Each row comes from the steps of one path. Every step used is in the known rows, and no mark comes twice. Write the path behind each row, first mark first.
(in the rows, 128 means zero)
Known rows
g -> z -> b: [131 157 108 111 146 125 127 177 112 129 157  84 119 143 151 128]
g -> h -> m: [136 128  97 107 128  85  86  85 124 127 133 100 133 136 194 122]
m -> h -> b -> z: [110 181 137 107 123 112  75 137 154 138 151 162  80 114 146 143]
m -> h: [115 144 127 122 104 126 101 112 151 142 127 153 128  97 102 114]
z -> m -> h -> b: [134 182 102  91 113 125  84 138 141 156 154 154  97 131 134 131]
m -> z -> g -> h -> b: [126 199 117 122 137 114  82 127 142 178 161 111  96 158 188 132]
t -> g: [105 113 124 163 128 139 115 171 138 151 120 128 109 132 152 139]
b -> z -> g -> h -> m: [ 90 162 113 114 153 103  65 158 119 127 173 113 131 149 208 146]
h -> m -> z -> g -> t: [101 139 141 131 136  89  89 112 101 185 159  71 115 141 159 134]
g -> h -> b -> z -> m: [104 187 100  76 164  96  77 182 126 126 180 120  76 160 207 150]
m -> h -> b: [146 167 119 114 105 121  90 101 158 152 130 151 101 119 143 123]
b -> z -> m -> h: [ 67 172 129  92 131 126  77 181 127 136 167 165 102 106 101 142]
z -> b: [128 152 113 117 139 156 138 156 113 136 134 121 123 135 127 121]
h -> b -> z: [121 164 138 112 150 115 103 152 130 124 152 135  80 146 173 158]
z -> g -> h: [117 154 102 130 136 131 106 156 143 141 158 119 149 152 173 113]
t -> g -> h -> b -> z: [ 94 162 108 137 157 102  73 189 154 144 152 120  65 158 237 154]

Which path is each row?
[136 186  98  85 119  93  71 157 141 151 172 117  92 138 159 136] => g -> z -> m -> h -> b
[ 77 156 131  97 155 126 103 197 105 121 166 141  99 136 129 156] => b -> z -> m
[117 170 130 115 135 126 103 107  89 169 131 102 100 124 129 143] => h -> m -> z -> b
[103 157 112  98 109 131  90 149 133 148 147 157 121 111  96 121] => z -> m -> h
[ 81 171  93 112 164 108  66 224 135 151 173 120  58 168 231 161] => t -> g -> h -> b -> z -> m
[ 87 138 115 145 132  84  60 113 126 183 125  95  86 129 195 144] => t -> g -> h -> m -> z
[ 79 137 141 128 157 112 110 199 121 139 183 101 116 152 159 133] => b -> z -> g -> t
[ 93 145 147 140 139 108 110 145 120 184 163  88 111 141 130 124] => m -> z -> g -> t
[ 97 175 124 132 137 118  92 139 134 173 157 116 120 137 149 123] => m -> z -> g -> h
[ 99 167 149 143 129 142 110 148 120 173 148 131 122 132 113 139] => m -> z -> g
[114 171  92 118 122 102  60 200 150 176 164 114  74 144 182 147] => t -> g -> z -> m -> h -> b
[119 174 112  98 156  92  84 146 146 121 160 121  81 151 213 141] => g -> h -> b -> z
[111 151 121 112 131  71  73  70 114 158 133  96 105 124 169 135] => g -> h -> m -> z
[110 162 143 136 125 123  88 112 102 176 143 115 125 134 139 150] => h -> m -> z -> g
[107 182 124  89 158 121  94 188 112 129 171 136  76 156 170 165] => h -> b -> z -> m
[104 201 135 118 125 138  69 172 155 152 172 166 102 133 156 145] => m -> h -> b -> z -> g
